Each row comes from the steps of one path. Every step used is in the known rows, and no mark comes twice. Write the path behind each row, first mark first.
Known rows
Y K H: [ 1.313 -0.683  2.368  0.011  2.603 -1.681 -0.082  0.635  2.659 -2.419
 -1.769 -1.128 -0.368 -2.291 -0.494 -0.337 -0.897 -1.431  2.184 -0.505
  0.335]
Z H: [ 0.737 -0.988  2.442 -1.584  0.624 -0.568  2.582 -0.084  3.110 -1.496
  0.483  0.481  0.059 -1.376  1.621 -0.120 -0.528 -2.669  3.107  2.898
 -0.546]
C X G H N: [ 0.494 -2.701 -1.771  0.311  3.485 -0.854  0.763 -0.560  2.390 -0.592
  5.130 -0.619 -0.381 -0.562 -0.727 -1.430  0.845 -1.696  0.755  1.370
  1.906]
Z H N X G: [-0.159 -1.212  0.073 -1.030  2.389  0.232  0.630 -0.968  3.133 -0.656
  3.883 -2.720  0.130 -0.030  0.091  0.136  0.798 -1.151  0.263 -0.815
  0.770]
X G H: [ 0.854 -1.189  1.007 -0.902  2.375 -0.176  0.633  0.668  2.777 -1.143
  4.114  0.437 -1.063 -1.970  0.566 -0.793  0.740 -3.200  2.431  1.772
  1.480]
H C X G: [ 1.486 -0.390 -0.190 -1.386  3.656  0.507  1.492  1.034  1.576 -1.251
  3.008 -0.973 -0.427 -0.714  0.826 -0.709  0.607 -0.705  2.003 -2.828
  3.905]
Y C X G H: [ 1.832 -0.839 -0.340 -0.774  2.255  0.672  0.393  0.950  2.024 -1.228
  2.165  1.030 -0.779 -2.333  0.386 -2.402  1.764 -2.234  1.949  1.951
  2.262]
N X: [ 0.144 -0.243  1.536 -2.612  2.390  0.020  2.342  0.898  2.968 -1.821
 -0.887 -2.514 -0.082 -0.396  0.423 -1.128 -0.269 -3.604  2.529 -2.329
 -0.109]
N X G H: [ 0.738 -0.425  0.181 -1.690  2.286  1.057  0.026  0.835  3.341 -1.220
  3.286 -1.216 -0.834 -1.642 -0.050 -1.331  1.153 -3.610  1.725  0.428
  0.776]
N X G: [ 0.220 -0.451  1.380 -1.876  2.711  0.443  1.444  0.810  2.708 -1.430
  2.042 -2.338 -0.749 -0.216  0.928 -0.186  0.673 -2.006  1.623 -3.004
  1.815]
A K H C X G: [ 2.615 -0.913 -0.466 -0.225  4.394  0.741 -0.211 -0.817  2.046 -1.294
  2.305 -1.356 -0.115 -1.055  0.969 -0.842  0.706  0.985  1.549 -2.161
  3.684]
H C Y K A: [-1.177  1.692  1.987 -1.512  1.632 -1.360  0.770  0.993  2.859 -1.312
  0.501  0.195  0.355 -2.632 -1.354 -0.428 -2.544 -1.849  1.116 -5.735
 -0.101]
N X G H C Y K A: [-0.938  2.395  0.070 -1.676  1.501  0.763 -1.628  1.236  3.694 -0.898
  2.945 -0.635  0.015 -3.167 -2.362 -1.105 -0.989 -2.128 -0.315 -5.225
 -0.060]
K H: [ 0.888 -1.780  1.897 -0.394  2.650 -0.960  1.898  0.920  2.741 -2.435
 -0.098 -1.051  0.220 -0.868  0.483 -0.427 -1.376 -2.383  2.913  1.003
  0.483]
A K H G: [ 1.848 -1.831  0.614  0.794  3.885 -1.200 -0.452 -0.563  2.970 -1.796
  1.814 -1.347 -0.594 -0.436  0.632 -0.462 -0.393 -0.923  2.149 -0.454
  0.123]
G H: [ 0.767 -1.099  1.291 -1.416  2.081 -0.649  1.524  0.673  2.927 -1.439
  1.502  0.474 -0.543 -2.185  0.279 -1.609 -0.185 -4.605  3.337  2.517
 -0.177]
X G H C: [ 1.205  0.437  0.234 -1.737  3.738  0.682 -0.531  0.699  2.213 -0.873
  4.460 -0.822 -0.211 -2.925 -0.248 -0.847  0.563 -3.478  2.497 -0.554
  2.112]
G H N: [-0.226 -2.273 -0.102 -0.406  3.373 -1.782  1.159 -0.874  2.629 -0.774
  3.235 -0.965  0.147 -1.341 -0.996 -1.339 -0.252 -3.835  1.899  1.709
 -0.226]
C Y G: [ 0.399 -1.584  2.539 -0.884  2.520 -1.259  2.917  3.018  1.597 -2.502
  2.192  1.780  0.821 -1.089  1.434 -2.265 -0.951 -2.852  2.680 -1.338
  0.898]
Y G H N X: [-0.279 -1.360 -0.819 -1.544  3.764 -0.343 -0.211  1.170  2.669 -1.376
  1.993 -2.789  0.606 -0.678 -1.190 -2.609  0.806 -4.306  1.013 -0.015
 -0.572]
Y N X G H C: [ 0.966  1.107 -0.867 -1.512  4.661  0.408 -1.765  0.412  2.468 -0.850
  4.036 -2.003  0.012 -3.453 -1.833 -0.642  1.297 -2.616  0.689 -1.533
  1.811]

Which path is each row?
[ 1.518  1.800  0.389 -1.195  2.593  1.114 -1.635  0.637  2.787 -1.272
  3.313 -0.227  0.247 -4.313 -2.038 -1.971  0.231 -2.225  0.609 -4.570
  0.815]  N X G H C Y K
[ 1.841 -0.144 -1.301 -1.881  3.085  0.756  1.145  1.130  2.220 -1.418
  1.235 -0.223  0.145 -2.104 -0.455 -2.571  0.076 -3.365  2.799  0.434
  1.447]  G H C X
[ 0.945 -0.102  0.099  0.396  4.166 -1.181  0.146  0.119  2.022 -1.070
  6.273  1.685  0.566 -4.230 -1.662 -0.547 -0.117 -1.283  0.488 -1.233
  2.056]  X G H C Y N
[ 1.577  1.069  1.143 -0.438  2.694 -0.005 -1.121  0.456  2.286 -1.170
  4.057  1.261 -0.003 -4.574 -1.412 -1.494 -0.116 -1.856  1.251 -3.288
  1.445]  X G H C Y K
[ 1.118  0.486  0.437 -2.245  3.492  0.265  0.262  0.723  2.336 -1.218
  2.131 -0.783  0.311 -3.121 -0.557 -1.572 -0.311 -4.750  3.266  0.084
  0.617]  G H C
[ 1.193  0.021  0.345 -0.907  2.789  0.973  0.898  0.806  2.421 -1.186
  6.305  1.493  0.766 -3.326 -0.546 -1.744 -0.735 -3.071  1.999 -1.649
  1.557]  X G H C Y
[ 0.766 -1.975 -1.545  0.181  3.632 -0.568  0.100 -0.648  1.717 -0.594
  3.713 -0.414 -0.033 -1.531 -0.868 -2.114  1.491 -1.667  0.655  1.182
  2.029]  Y C X G H N
[ 2.690 -0.747 -0.539 -0.741  4.198  0.404  0.624 -0.730  2.158 -1.702
 -0.584 -1.434  0.609 -1.265  0.416 -1.889 -0.320 -0.440  2.416 -1.390
  1.950]  A K H C X
[-0.191 -1.516 -0.856 -0.955  3.137 -0.010  0.596  1.288  2.803 -1.527
  3.675 -1.112  1.349 -1.092 -1.487 -3.273 -0.052 -4.013  0.586 -0.795
 -0.899]  C Y G H N X
[ 1.148  0.335  0.499 -2.283  4.106  0.102 -0.654  2.565  1.680 -1.655
  2.157 -0.582  0.552 -2.862 -0.096 -2.382  0.383 -4.788  3.118  0.358
  1.052]  Y G H C
[-0.878  1.753  1.028 -1.342  1.338 -0.748 -0.360  1.003  3.365 -1.087
  1.495  0.878  0.240 -3.661 -2.078 -1.207 -2.099 -2.887  1.042 -3.391
 -0.771]  G H C Y K A
[ 1.476  0.267  0.088 -0.092  4.665 -0.327 -0.331 -1.417  2.867 -1.691
  1.154 -1.514  1.621 -3.009 -1.682 -1.268 -0.654 -0.285  0.144 -3.784
  0.216]  A K H C Y N X
[ 1.151  0.106  0.567 -1.324  2.566  0.592  1.664  0.824  2.545 -1.459
  4.151  1.560  1.201 -3.466 -0.799 -2.382 -1.452 -4.184  2.689 -1.065
  0.209]  G H C Y
[ 0.949 -0.496  0.722  0.709  4.357 -1.798  1.147  0.347  1.995 -2.061
  3.010  0.619  1.564 -3.431 -1.836 -0.365 -1.710 -0.811  0.931 -1.748
  1.173]  K H C Y N
[-0.127 -2.348 -0.317  0.116  3.695 -1.368  0.377 -0.909  2.499 -0.462
  5.606 -0.963 -0.331 -1.143 -0.667 -0.625  0.581 -2.588  1.111  1.004
  1.279]  X G H N
[-0.475 -1.365  0.165 -1.032  3.723 -0.404  1.016 -0.416  2.528 -0.850
  3.563 -3.435 -0.162  0.440 -0.211 -0.096  0.610 -1.529  0.499 -3.418
  1.742]  H N X G
[ 1.785 -0.261 -0.304 -1.403  2.299  1.130  1.087  0.505  2.166 -1.069
  3.323 -0.263 -0.113 -1.132  1.079 -0.415  0.780 -0.392  1.774 -0.228
  2.944]  Z H C X G
[ 1.198 -0.445  1.040 -0.520  3.054  0.339  1.985  1.055  2.394 -2.253
  2.902  0.304  1.840 -2.468 -0.636 -1.445 -2.433 -2.400  2.399 -2.297
  0.722]  K H C Y
[ 0.630 -0.575 -0.211 -0.104  2.694  0.023  0.151  0.455  3.222 -1.224
  5.227  0.715 -0.130 -2.937 -1.319 -1.256  0.700 -2.101  0.155 -0.109
  0.822]  C Y N X G H
[ 0.677  0.822 -0.622 -1.141  3.644  0.034  0.256  0.436  2.902 -1.467
  2.865 -0.458  1.218 -3.706 -2.523 -1.860 -0.290 -3.041  0.522 -2.137
 -0.227]  G H C Y N X
[ 1.008 -1.749  0.314  0.423  3.230 -1.084  0.510  1.738  2.878 -2.323
  2.428 -1.394 -0.468 -0.162 -0.185 -0.164 -0.961 -2.276  2.224  0.174
  0.150]  K H G
[ 1.331 -0.883  2.281  0.713  1.953 -1.274  0.796  0.718  2.828 -2.580
  0.093  0.783  0.496 -2.802 -0.847 -1.087 -1.794 -1.126  1.743 -1.400
 -0.006]  C Y K H
[ 1.049  0.721 -0.408 -1.618  2.717  2.088  0.384  0.993  2.919 -1.273
  5.561  0.039  0.990 -2.999 -1.118 -2.230 -0.383 -3.415  1.362 -2.884
  0.928]  N X G H C Y
[-0.704 -1.319  0.190 -1.643  3.501 -0.882  1.950 -0.520  2.735 -1.180
  0.744 -3.741  0.544  0.260 -0.738 -1.041 -0.303 -3.041  1.242 -2.827
 -0.221]  H N X
[ 1.638  0.879  1.436 -0.945  3.939 -0.686 -1.197  0.648  2.109 -2.073
 -0.832 -2.177  0.448 -3.173 -1.268 -0.421 -0.900 -1.913  2.245 -2.594
  1.056]  Y K H C
